Each row comes from the steps of one path. Every step used is in the known rows, and no mark comes twice. Write the path behind each row, first mark first.
Known rows
U/S/P/F/K: [ 13  -5   9   0 -24  -5  -2  -7 -10  12  27 -17  20  -4   3 -16  20 -20
  -1   9  -4 -20 -21   7  57   0  -8  -3 -27]
K/Z: [-13   5 -32  -4  -2  10  -6  -6  -5   6  -6 -14   4 -13  -1 -15  16 -29
 -11  12 -10 -26   6  -5  15   4 -19 -11 -24]
P/F/K/Z: [  7   3  -8  12 -35  -5  -3  -5  33  22  28 -17   9 -16  -3 -19  28 -23
   7  45 -12 -20 -29  -4  39   0  -7  -8 -23]
P/F/K/Z/V/G: [ 18   6   8   9 -33  -2  -4 -16  32  22  19 -15   8 -20  -6 -14  35 -21
   7  44  -3 -15 -29  -2  44   6  -9  -8 -21]
K/Z/P: [-28  18 -51   0   0  13  -6  -7  -2   3   8 -13   7 -22   4 -10  20 -22
 -17  13  -6 -23  -4 -10   9   4 -39  -9 -22]
Z/K/S/X: [ 25 -12 -37   2 -16   3   5  -2  32   9  11  -9   3 -18  -4   6  28   2
  -9  43 -10 -14  -1  -4  62   8  -5  -6   8]
J/K: [-23  -4 -59  -3  -5  -6  -4  -5  -3  11   3 -11  -5 -15  -3   1  19 -16
  -2  47 -14 -17  16  -2  35  -2 -34  -4  -3]
V/G: [ -3  19  26   6  -8   1  -5 -24  -1   7  -8  -7  -2  -9 -12  -5  21   2
   1  23   5  -7   7  -6  32  18  -8   2   5]
S/P/F: [-31   7  20  17 -23  -9  -5 -13 -24  -1  29 -17  11  -8  11  -1  22  -7
   1  20 -12 -17 -22  -5  11  -2   1   0 -18]
X/S: [-12  10 -17   7 -12   4  -4   2  -8  -1 -10 -16   5 -13  11  32  -3  12
 -12 -20 -15 -21   9 -11  21  13 -23  -2 -17]
U/W: [-22  18 -18  -7  16  -5  -4  -5   2  -1   9  -5  -1 -12  -2 -26   9 -11
   0  -5 -55 -18  20  -4   7   7 -12   3   0]
F/P/Z: [-24   6 -22   5 -17  -6  -2 -13  22  -7  38 -23   8 -12   4  -9  24 -14
  -5  16  -9 -20 -28 -27   3 -17 -39  -9  -9]
Z/K/S/P/F: [ 13 -11 -30   4 -19  -1   5 -14   5   3  17 -12   5 -17   3 -18  34   3
  -8  53 -11 -15 -17  -2  60   0   2  -5   4]
Z/P: [-25  27 -34  10  -6   2  -4   0   7   1  27  -7   6 -22  13  -3  18   0
  -5   7  -8 -13  -2 -16   1   4 -41   3   6]
V/Z/K: [ -1  -6 -28  -8  -2   6   1 -12  22  16  -1  -8  -5  -9  10   9  28   2
  10  19 -33   0  16  -3  37  24  -9 -14 -12]
P/F: [ -6   9   8  13 -27 -10  -1  -2  25  -1  34 -12   9 -13  10 -13  19  -7
  12  11 -19 -16 -18  -7  13   1  -7  -1  -8]
F/P/S/X: [-36   5 -22  11 -28   1 -10  -5  29 -14  53 -20  15 -19  13  17  20  -9
   5  27 -11 -19 -26 -26  11  12 -33  -9  -6]
Z/K/S/P: [ 15 -10 -35   2 -12   1   4 -12  -5   5   8 -11   3 -16   1 -17  31   3
 -11  50  -9 -15  -6  -2  58  -1   0  -5   8]
F/P: [-25   8 -16   2 -19  -4  -7 -15  11 -17  28 -21   8 -15  12 -17  15 -14
  -5  11 -10 -18  -3 -24  10   0 -35  -8  -3]
X/S/P/F: [-32   7  -1  15 -23   0  -6  -8 -25  -4   6 -21  12 -11  15  37   4  13
 -14  -8 -13 -22 -16  -8  21   9 -12  -2 -31]
J/K/Z/V: [-14  -8 -68 -12   1   7  -8 -12  -8  10 -12 -13  -3 -24  -3   2  26 -32
 -12  44  -7 -21  12   1  34   0 -42 -11 -19]
X/S/P/F/K: [-25   5  -3  16 -28  -1  -6  -8 -20   6   6 -22  12 -12  10  37   8   9
 -12   7 -10 -21 -19  -8  32   8 -12  -3 -32]
V/Z/P/F: [-29  14 -18   3  -8   4  -3 -11  28   8  27  -7   6 -15  25  11  23  10
   9  15 -32   0  -3 -12   0  19 -35 -11  -8]
Z/V/G: [ 32  18  35  -3  -3   6  -6 -22  -3   1 -18  -2   0 -22   4   4  28  -5
   0  -2   6  -2   9  -6  18  18 -19   0   9]
Z/P/F: [-28  26 -22  15 -20  -3  -3  -3  24  -2  46 -10  10 -24  16  -4  22   0
   2  13 -11 -13 -24 -15   3   2 -36   3  -1]
U/S/P: [  5  -3   3  -6 -11  -1  -3  -6 -28   3  13 -14  16  -2   6 -11  13 -18
  -7  -8  -5 -20  -3   5  43   0 -13  -2 -21]
U/S/P/F: [  4  -3  10  -2 -20  -4  -2  -7 -16   1  26 -16  20  -3   7 -13  17 -18
  -2  -5  -7 -20 -18   6  44   0  -9  -2 -27]
K/J: [-15  -5 -51 -23 -12  -7  -6  -3   9  11   0  -8   4 -22 -10   4  19 -16
  -3  20 -13 -18   9   5  29   4 -16   0 -23]
J/K/S/P/Z/V: [-12 -13 -56  -1  -6  -3  -2 -13 -17  10   5 -12   3 -18   5  -3  29  -5
 -17  74  -8 -18  -7  -4  30 -16 -41  -8  11]
P/F/K: [ 12   5   4  16 -38 -12  -2  -2  35  21  34 -15   8 -14   0 -17  28 -13
  15  40 -14 -16 -25  -5  35  -1  -5  -3 -11]
X/S/P: [-31   8  -8  11 -13   3  -6  -7 -37  -2  -6 -19   9  -9  13  38   1  11
 -18 -12 -10 -21   0  -9  19  10 -16  -2 -25]

Write each row's path
[-16   0 -35   1 -16  -4   1 -16  29  -3  38 -24   5 -15  -1  -8  32 -14
  -4  24  -8 -19 -33 -23  26 -14 -31  -8 -14]
F/P/Z/K
[ -5  -2   2  15 -22  -5   0 -11 -14  -6  22 -12  15 -11  19 -29  17   9
 -15  51 -12 -18 -18  -9  14  -9 -11  -7  20]
K/S/P/F
[-11   5  14   9  -5  -3  -1 -14 -30   9  12 -14   7  -8   7  11  30 -11
  -7  10  -5 -15 -26  -9   0 -13 -13  -2 -13]
S/P/Z/V
[-15   8 -25   5 -15   4  -2 -11  33  16  28  -8   7 -16  24   2  26  12
   4  42 -29  -1  -9 -12  11  16 -38 -15   2]
V/Z/P/F/K/S
[-11 -12 -67  -2  -8  -4  -2  -6  -1   7   3 -10   0 -18   4 -15  18  -5
 -13  72 -14 -19  11  -3  37  -9 -41  -8  18]
J/K/S
[-30  -9 -77  -9  -1   4  -7  -9  -7  12  -5 -16  -3 -18  -7  -3  22 -30
 -12  54 -10 -25  12   1  38  -3 -37 -11 -22]
J/K/Z
[-35  14 -54   5  -7  17  -8   0  11   6  26 -13  13 -24   5  12  22 -19
  -9  26  -7 -24 -20 -11  10  13 -37  -9 -24]
K/Z/P/S/X
[  5 -11 -55 -11  -9  -5   8  -5  32  27  17 -12  -2 -15 -20  10  41 -11
   2  27 -13 -19 -31  -1  43 -16 -10  -2 -25]
P/Z/K/J
[-34  12 -30   5  -6  10  -5  -2  29  12  32  -5   8 -15  25  36  22  11
  11  23 -32  -1  -4 -14  -1  30 -37 -11  -4]
V/Z/P/S/X
[-22   1   8  16 -28  -7  -6 -16 -18  14  25 -21  12  -9   2  -7  29 -19
  -3  43  -6 -20 -29  -3  29  -3   1  -5 -29]
S/P/F/K/Z
[-11 -12 -45   0  -6  -2  -3 -22 -16  10   1 -11   1 -18   0  -1  32  -2
 -18  80  -1 -15  -8  -2  37 -11 -39  -7  12]
J/K/S/P/Z/V/G
[-46  -1 -96  -5  -3   8  -8  -8  -3  12  15 -14   1 -25  -1   3  27 -24
 -10  65  -9 -23  -6  -3  32   0 -50  -9 -18]
J/K/Z/P/S
[-30   6 -11  12 -11   1  -2  -7 -27   5   0 -21   9  -7   8  43   7  12
 -17  -9 -10 -23 -18 -11  15  -1 -19  -2 -30]
X/S/P/Z
[ 20  -7 -38   3  -8  -2  12  -2  27  21  20 -11   1 -11  -8 -11  36   1
  -3  37 -13 -18 -32  -9  34 -20 -14  -5   2]
P/Z/K/S
[-43  -2 -86  -4  -7   4  -6 -11   4  10  14 -16   1 -25  -2   0  27 -25
 -12  59  -9 -23  -6  -3  34  -3 -48  -9 -24]
J/K/Z/P/F
[-16   4  -5  11 -24   6  -7 -12 -22   5  -2 -23  13 -17  12  37  13   1
 -17   3  -7 -22 -21  -6  31  10 -16  -6 -39]
X/S/P/F/K/Z/V
[  8   1   6   9  -9   1   1 -20 -19   3   6 -10  11 -11  10 -17  27  11
 -21  51   0 -14 -23 -10  13 -12 -20  -7  23]
K/S/P/Z/V/G
[-28  14 -26  -1   0   7  -4  -8  16  10  14  -6   2 -13  23  13  20   8
   3  11 -30   0  12 -13  -2  21 -39 -11  -2]
V/Z/P
[ 35  -2   2  12 -22  -3  -1 -16   2  34   6 -13   8 -14  -5 -17  36  -3
 -10  78   6 -12 -21  -7  46  -7 -15  -8  14]
F/K/S/P/Z/V/G
[-22   1 -19  10 -12   2   0  -8 -24   8   0 -21   6  -9   3  45  14  13
 -17  -4 -10 -22 -21  -9  32   1 -14  -2 -33]
X/S/P/Z/K
[-47  -3 -92  -2  -5   9  -9  -4   8  14  19 -14   3 -25  -4  23  26 -24
 -10  63  -8 -23  -7  -3  34   5 -50  -9 -23]
J/K/Z/P/S/X
[-23 -15 -61   1  -7  -5  -1 -12 -16  11  10 -14   2 -14   2  -8  25  -3
 -17  80 -10 -20  -7  -4  33 -19 -37  -8   9]
J/K/S/P/Z
[  0   8 -49   9 -19   7  -7  -2  16  35  20 -15   7 -21  -6 -14  32 -25
  -2  59  -3 -21 -18  -7  41   5 -27  -9 -16]
F/K/Z/P/S
[-34  24 -39  18 -15   6  -6   9  25   3  53  -6  14 -25  14  31  22   5
   6  22 -10 -13 -25 -16   1  16 -39   3   4]
Z/P/S/X
[-32  26 -45  15 -11   5  -5   4  10   1  48  -5  11 -25  19  -1  23   5
   7  23 -12 -14 -24 -17  -1   9 -40   3  10]
Z/P/S
[-31  16 -43   3 -10  11  -6  -8  10   1  22 -15  10 -23   6 -12  23 -22
 -12  18  -8 -24 -19 -10  10   2 -35  -9 -27]
K/Z/P/F
[-33  14 -34   3  -3  10  -5  -6  18   9  28  -4   6 -15  27  15  23  12
  13  23 -32  -1  -3 -13  -4  25 -38 -12   0]
V/Z/P/S
[  3  10 -43   6 -17   5  -7  -5  14  35   9 -16   5 -20  -9 -15  29 -28
  -8  51  -1 -20  -8  -6  42   2 -28  -9 -18]
F/K/Z/P
